In the rows, 128 means zero.
Known rows, with every step that occurs
h -> v -> y -> b: [131 120  87 101 100 111 111 116 131 151 154  89 141  92 144 110 130  98
 137 136  99 142  94  75 144 127  68 152 154 118 137 118 121 102 137 115
 144 143 133 161 179 113  75]
y -> b -> p -> x: [127 156 121 127  93 124  85 111 125  73 167 144 179 145 125 140 136 134
  99 116 144  86 126  98 153 127 126  87  74 102 189 112 128 145 157 120
 148 150 138 140 153 126 114]
h -> v -> p -> g -> r -> u -> s: [106 132 140 119 176 104 120 252  90 180 109 181 125 111 130 144  89 144
 151 136 137 137 117 162 141 161 183  99 102 133 128 139 103  49 135 111
  81 120 110 109  53 130 127]
a -> r -> g -> p -> v -> y: [158 115 145 161 146 115 126  94 163 154 128 139 115 137 120 159 102 127
 125 125 100 177 178 139 128  88 163 173 125 135 110 120 134  84 134 120
 137 138 125  84  91 111 162]
n -> s: [115 149 120 103 121 140 116  88 133 125 147 107 123 116 123 144 136 131
 102 138 135 142 116 148 125 157 127 144 125 127 115 153 113 170 109 127
 140 112 161 174 112 142 125]
y -> b -> p -> v -> h: [134 153  88 134 130 131  84  95 145  79 167 142 130 115 125 151  95 150
 136 140  76  81 183  88 199 131 135 102  83 131 154 122 171 109 188 148
  74 119 165 120 164 102 120]
r -> v -> h -> a: [137 134 128 147 121 128 140 146  98 131 106  87 112  98 126 112 114 143
 162 129 117  76 105 116 123 140 122 140 152 138 100 127 122 155 155 156
 110  94 150 102 187 121 106]
r -> u -> s: [ 96 127 144 122 130 134 116 152 137 132 110 172 128 123 114 156 129 141
 138 107 130 103  83 211 125 179 123 133 136 135 131 146 137 124 142  92
 135 105 119 155 105 146 125]
p -> b -> y: [103 158 126  51 117  90  73  93 126  88 195 178 146 121 104 140 131 108
 110 127 110 120 138  78 101 127 147  83 114 115 150 117 147 168 125 133
 119 147 122 154 150 162 137]
h -> v: [ 93 118 122  86 110 136 140 112 139 145 138 113 135 111 134 117 139 117
 145 131 134 100 105 116 137 135 117 146 140 116 147 134 125 129 114 125
 145 129 186 134 127 145  94]
s -> z: [124 128 133  96  92 131 146  79 161 146 121 125 133 121 100 116 131 141
 151 125 144  91 116 161 119 146 104 170 153 103 140 150 115 162 140 131
 139 111 120 182 148 117 104]
n -> s -> z: [116 143 119  90 100 125 137  79 154 147 117  98 130 113 111 121 109 145
 139 155 130 132 124 156 127 180 115 177 155 119 121 159 109 171 128 119
 128 106 128 222 117 133 115]
v -> p -> g -> r -> u -> s: [123 144 154 147 174 106  99 221 102 160 120 199 117 123 113 173 103 151
 122 121 155 129 125 192 124 146 185  89  87 132 123 151 110  81 138 128
  90 109  75 116  68 115 153]
y -> b -> p -> v -> h -> a -> r: [145 135 106 142  83 126 107  76 127 108 130  64 150 116 160 110  78 152
 128 158  85  68 188  60 202 111 122  98  94 167 151 116 173 141 198 144
  53 156 172  85 197 121 139]
r -> n -> s: [123 140 118 101 113 148 134 111 130  91  97 109 120 122 145 163 162 107
 121 156 131 134 112 164 115 165 126 138 156 134  88 131  94 171  95 130
 155 105 128 138 105 131 137]
u -> s -> z: [113 141 148 120 107 103 155  94 173 161 120 146 113 118 120 135 115 153
 172 132 146  73  94 180 123 171 102 161 134 147 125 150 116 140 150 110
 133 113  76 208 139 122 116]
p -> x: [114 159 143 134 121 113 118 120 147 124 147 136 153 139 105 133 139 128
 108  98 147  93  89 146  91 116 149 125 106 113 170 129 115 153 136 132
 159 117 162 156 140 149 100]
v -> y: [116 134 117 144 108 121 106  95 160 147 163 129 101  98 106 146 155 113
 121 117 114 146 107 140 107 112  97 155 138 109 122 144 113 116 131 131
 139 119 114 161 160 110 101]
r -> g -> p: [140 113 146 146 142 136 126  90 122 127 143 173 119 144 105 132 151 141
 113  98 153 120 141 169 103 120 155 147 105 107 123 137  94 127  99 141
 179 132 118  88  70 115 147]
a -> h -> v -> y: [113  98 110 139 141 135 149 139 133 160 159  98 113 132 138 104 147  98
 147 121  93 187  87  98 130 108  83 168 153 108 137 128 157  78 118 102
 143 132 142 162 167 127 102]
b -> y: [104 119 137  87 107 117  76  83 142  99 178 152 127 116  93 150 157 116
 119 110  99 107 109 122 118 131 124 102 136 109 148 142 150 168 117 122
 151 124 134 148 134 138 124]
g -> p: [133 141 147 153 133 145  99  77 141 122 166 151 127 142 112 114 155 141
 102 107 151  99 124 168 106 104 131 126  88 115 136 143  80 172 122 133
 159 138 155 131  97 101 154]
b -> p -> x: [101 160 139 135  96 138  95 117 141  85 159 167 155 144 103 155 144 124
 111 115 141  94 134 125 137 128 165  97  78 100 175 125 135 136 145 126
 139 147 153 141 119 146 119]
v -> r -> n -> s -> z: [139 137 101 108 123 124 164 129 150 126  43 115  93  97 140 133 140 117
 175 189 130 171 132 160 106 197 111 169 208 153  91 158  90 155 121 149
 117 103  75 179 108 122 133]
u -> s: [102 142 155 132 130 112 135 108 157 143 145 154 106 118 139 160 143 133
 133 116 147  73  83 178 120 149 118 132 113 154 128 146 121 133 133 114
 150 115 112 171 128 131 133]
a -> h: [119 111 136 133 145 149 148 101 131 114 156 106 126 173 120 123 157 130
 110 102 149 136  98 148 109 109 105 141 124 118 148 140 158 151 102 125
 162 118 148 155 151 133 138]
h -> a -> r: [129 110 147 129  84 126 141  60 133 147 106  53 146 125 144 104 132 131
  99 137 151  85 109 116 111 100 106 143 140 160 130 141 128 195 124 140
 127 146 158 111 162 137 138]
h -> a -> r -> n -> s -> z: [142 117 124  95  58 136 168  83 126 134  31  33 146 121 165 102 105 123
 145 189 135 112 113 135 117 164  92 175 192 171  74 128  96 205 129 127
 120 126 107 149 147 132 145]
g -> p -> x: [141 170 152 172 138 124  95 110 136 113 163 157 150 159 101 115 140 144
  93  87 161  90 102 150  90 103 160 119  67 109 162 133  77 164 141 130
 166 140 169 142 103 129 129]
r -> a -> h -> v -> y: [110 101 112 151 137 150 184 155 132 146 114 103 112 117 118  81 130 102
 152  93 109 202  98 118 119 111  80 168 181 112  97 100 164  80  99 107
 167 125 108 152 172 142  84]
b -> p: [100 126 127 115  92 154 103  83 145  89 162 167 127 130 118 159 165 136
 121 129 127 104 152 135 156 140 132 106  94  93 144 143 140 146 123 123
 128 137 140 132 109 124 139]
r -> v -> y -> b -> p: [151 116 104 126  96 137  79 138 113  81 150 140 143 117 148 173 145 122
 137 147  88 142 143  95 176 142  92 116 145 101 112 101 141 123 152  98
 142 132  84 127 154  86 117]
v -> h -> a: [129 152 118 152 112 126 133  90 124 145 143  89 103  85 112  91 127 143
 143 117 119  67 105 114 115 115 113 139 121 133 129 148 121 152 148 172
 100 118 159 125 195 126  98]
g -> r -> n -> s: [162 144 137 107 134 131 116 114 117 116  98 104 109 119 150 159 167 113
 109 148 151 129 130 165 108 148 121 100 157 145  81 127  95 167  92 149
 129 104 117 131  87 143 159]
h -> a: [111 137 122 131  79 129 137  80 120 140 131  95 133 104 121  99 154 123
 112 131 141  56  91 134 111 121 115 139 124 132 138 131 105 179 126 145
 132 118 163 132 166 156 108]
a -> r -> g: [125  79 157 115 122 122 156  81 141 144 110 117 129 150 132 154 135 131
 120 115 146 147 144 138 112 114 128 164 149 135 119 143 154 134  91 142
 156 127 123  81 106 123 146]
b -> p -> g: [ 85 147 128 112 110 145 107 122 134 107 174 171 129 143 120 149 132 139
 126 133 108  84 152 121 139 139 185 111  68  78 160 127 100 128 126 118
 124 143 142  97  95 111 122]
v -> y -> b -> p -> g -> r: [164 155 113 138 111 112  58 129 123 137 195 140 116 111 142 134 131 121
 106 131 107 118 166  83 137  95 133  79  77  97 144 109  89  92 142 126
  99 157  76 105 133 101 128]

Rows
[146 114 138  54 134  91  76 157  98  70 140 166 175 144 133 191 111 131
 111 150 125 191 182  62 125 123 161  87 146 158 100 121 178 165 130 128
 104 141  96 110 134 115 189]
a -> r -> v -> p -> b -> y
[166  94 118 132  62 135 100 124 103 112 101  65 159 116 173 133 124 117
 119 162  95 126 138  62 174 123  81 111 157 146 103  97 142 147 168 103
 115 162  92  92 191  93 140]
h -> a -> r -> v -> y -> b -> p
[136 136 115  90  99 143 150 105 152 112  70 103 128 116 130 142 127 121
 159 164 132 133 116 168 115 190 112 169 184 118  85 138  91 174 112 123
 140 103  97 184 113 121 121]
r -> n -> s -> z
[128 119 145 158 117 125 135 134 116 167  78  94 112 110 132  98  96 159
 155 113 112  95  94 158 121 149 105 133 140 194 112 158 158 126 165 128
  81 128 125 119 158 132 134]
v -> h -> a -> r -> u -> s
[118 119 146 143 154 155 164 188 100 134 121 140 126 162 130  83 105 133
 142 110 133 127 157 108 138 110 151  83 101 101 130  84 141  88  98 111
 129 140 122  77  91 166 129]
b -> p -> g -> r -> a -> h -> v
[143  82 123 164 197 132 186 163 108 157 113 154  94 154 141  82 154 129
 156 129 133 203 135 121 121 123 130 153 139 139 146 151 135  65  90 136
 163 144 144  87  71 132 154]
a -> h -> v -> r -> g -> p
[141 134 161 172 157 165 147 156 120 112 135 151 116 174 113 104 122 149
 119  89 151 119 171 138 114  92 158  83  86 106 125  92 138 118  95 125
 131 128  94  84  97 151 150]
b -> p -> g -> r -> a -> h
[150 131 145 174 180 120 167 207  91 136  90 123 155 147 103  98 112 132
 121  90 194 183 124 125 103  92 134 102 125 143 121 104 157  91 103 152
 142 113 122 137 129 168 121]
g -> r -> a -> h -> v -> p -> x
[ 95 151 104 135 103 130  91 104 171 105 171 168 109  96 110 189 120 107
 135 151  73 132 173 122 183 129 148 132 110  97 134 114 151  87 163 119
  93 127 144 141 135 129 120]
b -> p -> v -> y
[144  97 151 114  96 147 147  96 150 109  77  94 134 155 159 155 163 115
 118 130 154 120 118 147 105 120 108 137 170 153 107 129 123 187 105 132
 148 131 112  90 123 100 162]
a -> r -> n
[161 155 117 108 143 115 125 168 112 136  80 135 118 110 133 153 104 132
 140 176 153 150 160 155 123 157 175 137 136 123  74 139  59 131 113 152
  93 107  57 136  76  93 150]
v -> p -> g -> r -> n -> s -> z
[145 137 161 166 180 140 169 152 113 147 122 123 114 175 119  88 121 139
 103  84 162 117 126 157  80  80 149 106 105 122 118  94 127 129  91 131
 148 111 101  97 114 156 137]
p -> g -> r -> a -> h
[142 156 148 125 149 112 107 125 130 158 163 134 113 139 125 130 129 138
  98 114 149  77 127 140  90  98 167 101  90 111 155 137  86 137 115 150
 118 126 138  99  90 129 125]
p -> g -> r
[117 139 107 110 105 132  91 111 121  98 184 145 152 150 149 130 122 142
 115 136 115  79 146  86 162 129 150 100  68  95 170 123 103 140 139 107
 131 152 129  95 121  98 118]
y -> b -> p -> g
[108 124  96  90 141 124 173 167 128 120  62 103  99  86 176 132 151  94
 162 188 113 181 115 118 128 187 124 142 193 160  96 136 103 116  96 137
 121 113 142 128  85 143 127]
h -> v -> r -> n -> s
[120 116  78 103  82 132  95 117 133 116 168 125 138  87 145 128 134 107
 143 151  87 137 133  61 191 140  77 113 132 101 143 114 140  86 145 106
 127 158 125 142 165 106  96]
h -> v -> y -> b -> p
[134 107 132 116 143 130 123 173 102 100 112 155 139 123 119 186 144 134
 128 138 154 148 130 149 149 149 150 142 147 118  94 143 134 145 129 135
 140 105 121 123 120  91 137]
r -> v -> p
[153  90 151 110 136 131 127 152 113 112  84 120 150 143 145 186 125 152
 107 137 154 174 153 129 138 125 131 140 156 151  92 145 153 155 118 123
 130 119 120 103 123  81 169]
a -> r -> v -> p
[175  88 122 118 112 116 108 133 128 133 106  70 149 134 167 150 125 119
 117 134 117 162 121  88 128 113  76 149 180 150 108 120 147 151 145  94
 144 135  92 124 170  80 131]
a -> r -> v -> y -> b
[146 150 138 117 143  95 126  90 116 109 165 204 144 152 117 123 126 138
 111 112 166 136 163 118  87 115 179 135  87 115 126 120  93 134 105 150
 140 150 115  92  86 148 152]
r -> g -> p -> b
[141 105  92 141 125 146 173 148 115 140 121  78 135 123 141  68 120  99
 147 108 120 186  92  91 132 107  46 164 175 130 110  88 162  87 113  99
 175 131  92 163 203 131  83]
r -> a -> h -> v -> y -> b
[141 132 138 165 170 127 172 195 111 189 123 101  99 134 128  73  95 108
 144  99 112 174 116 107  91  82 126 138 134 114 106  81 123  61  93 110
 131 124  99 114 136 157  97]
p -> g -> r -> a -> h -> v -> y
[112 157 133 185 182 116 122 182 151 140  82 194 104 125 119 142 105 146
 147 136 114 129 141 206 139 174 171 118 111 160 146 146 113  90 176 111
 103 115 140 138  45 137 167]
g -> p -> v -> r -> u -> s
[112 129 106  92 162 109 146 158  89 109 161 153 162 150 141 122 122 120
 123 137 162 192 141  62 138 120 132 127 106 128 140 130 168 107 114 133
 109 158 150 155 162 141 145]
a -> h -> v -> p -> b
[124 150  89 126  91 128  77 127 136 119 196 151 131 118 137 134 125 121
 123 133  79 126 143  78 158 125 138 119  82  88 149 116  98 100 154 105
 122 162  95 121 147  81 102]
v -> y -> b -> p -> g
[147  90 143 143 117 122 163  86 118 167  96  75 107 115 131  99 112 145
 144 120 122 117 143 102 111 108 127 168 140 167 109 154 154 126 122 182
 114 126 129  64 171 127 124]
v -> h -> a -> r -> g
[131 146  87 128 125 102  97 105 152 125 162 105 136 100 134 153 111  99
 115 142  93 119 126 106 157 115 107 153 133 117 148 105 134 107 167 117
 124 117 138 164 183 118  99]
p -> v -> y -> b
[143 145 132 214 199 151 184 149 142 114  85 144 106 156 114  90 116 141
 128 114 135 169 165 174 112 105 144 135 128 146 125 109 142 118 127 138
 140 118 139 127 100 141 168]
g -> p -> v -> r -> a -> h
[118  95 137 120  80 152 126 110 110 141  67  68 163 138 119 100 121 138
 105 126 131 116 103 147 111 126 105 137 164 146 131 142 139 183 136 124
 120 129 162 103 140 150 131]
h -> a -> r -> u
[108 101 110 134 170 136 183 157 133 156 116 111 104 138 150  97 158 119
 151 137 125 180 105 103 125 134 103 142 161 139 167 151 170  93 108 136
 132 133 163 138 134 147 129]
a -> h -> v -> r
[128 129 167 142 149 118 106 150 128 151 108 162 110 125 112 148 130 142
 125 104 157  97  98 208 109 153 114  86 129 149 127 138 133 121 136 116
 111 104  94 148  87 154 137]
g -> r -> u -> s
[142 106 152 153 124 127 158  85 127 148  95 104 152 140 133 111  95 135
 112 148 125  86 162 131 134 100 170 158 112 155 128 115 115 141 136 142
 130 142 172  53  95 149 169]
h -> a -> r -> g -> p -> v
[143 171 126 174 169 134 104  96 154 122 159 152 107 121 101 122 104 156
 135 107 107  97 165 144 140 111 164 132  81 124 134 137 116 131 169 154
  97 114 188 117 120 107 137]
g -> p -> v -> h
[100 116 108  98 122 126 135 146 121 138 137 137 136  91 124 143 142 119
 130 145 144 147 120 115 153 138 132 144 127 120 126 146 130 104 118 143
 127 131 163 135 117 115 109]
h -> v -> p
[117 158 114 137 155 119 119 107 162 128 149 130 102 110 109 151  98 140
 144 115  92  97 160 136 147 129 154 146 116 133 139 145 153 118 163 157
  87  99 187 134 155 129 109]
p -> v -> h
[106 122 104  58 151 100 105 164  84  86 191 172 162 136 123 133 125 105
 129 144 119 200 144  40 147 124 133  86 116 127 149 122 191 102 115 126
 115 155 132 159 164 154 149]
a -> h -> v -> p -> b -> y
[126  95 129 119 195 139 122 244  65 160 119 146 143 157 118 119 106 133
 122 116 140 191 132 129 131 122 159 108 118  99 143 136 148  66 106 114
 106 119 143  95  81 133 133]
a -> h -> v -> p -> g -> r -> u
[159 118 163 176 167 146 170 117 121 127 110 115 115 158 109  90 144 137
 106  80 178 134 132 172  89  82  92 108 132 133 104  98 156 149  89 139
 153 105  95 136 136 162 140]
g -> r -> a -> h
[156 156 128 138 115 141 115 131 108 108 133 149 142 140 128 110 114 146
 109 109 145  79 170 120 137 109 145  65  82 118 129  81  96 141 123 140
 122 140  86  76 105 129 126]
y -> b -> p -> g -> r -> a
[ 92  91 127 148 187 129 181 220 120 159  78 145 114 142 150 107 133 125
 176 123 111 185  78 157 138 181 101 132 173 161 152 149 180  50 131  91
 122 119 133 153 109 157 137]
a -> h -> v -> r -> u -> s
[124  89 111 133 163 139 192 178 125 116  69 109 102 144 174 109 178  99
 170 146 126 181 100 123 115 142 101 136 198 142 129 123 145 101 101 127
 151 124 130 112 134 136 141]
a -> h -> v -> r -> n
[100 121 104 115 104 121 128 125 155 159 154 117 113  79 124 120 141  94
 148 130 100 150  96 104 129 131  99 166 160 112 132 129 126  87 123 121
 136 136 148 150 152 128  78]
h -> v -> y
[153 153 132 113 123 121  74 119 111 118 184 148 141 144 144 134 127 142
  94 132 138  67 163  92 147 108 152  59  65 103 169 108  97 134 137 123
 106 153 121  88 104 112 142]
y -> b -> p -> g -> r
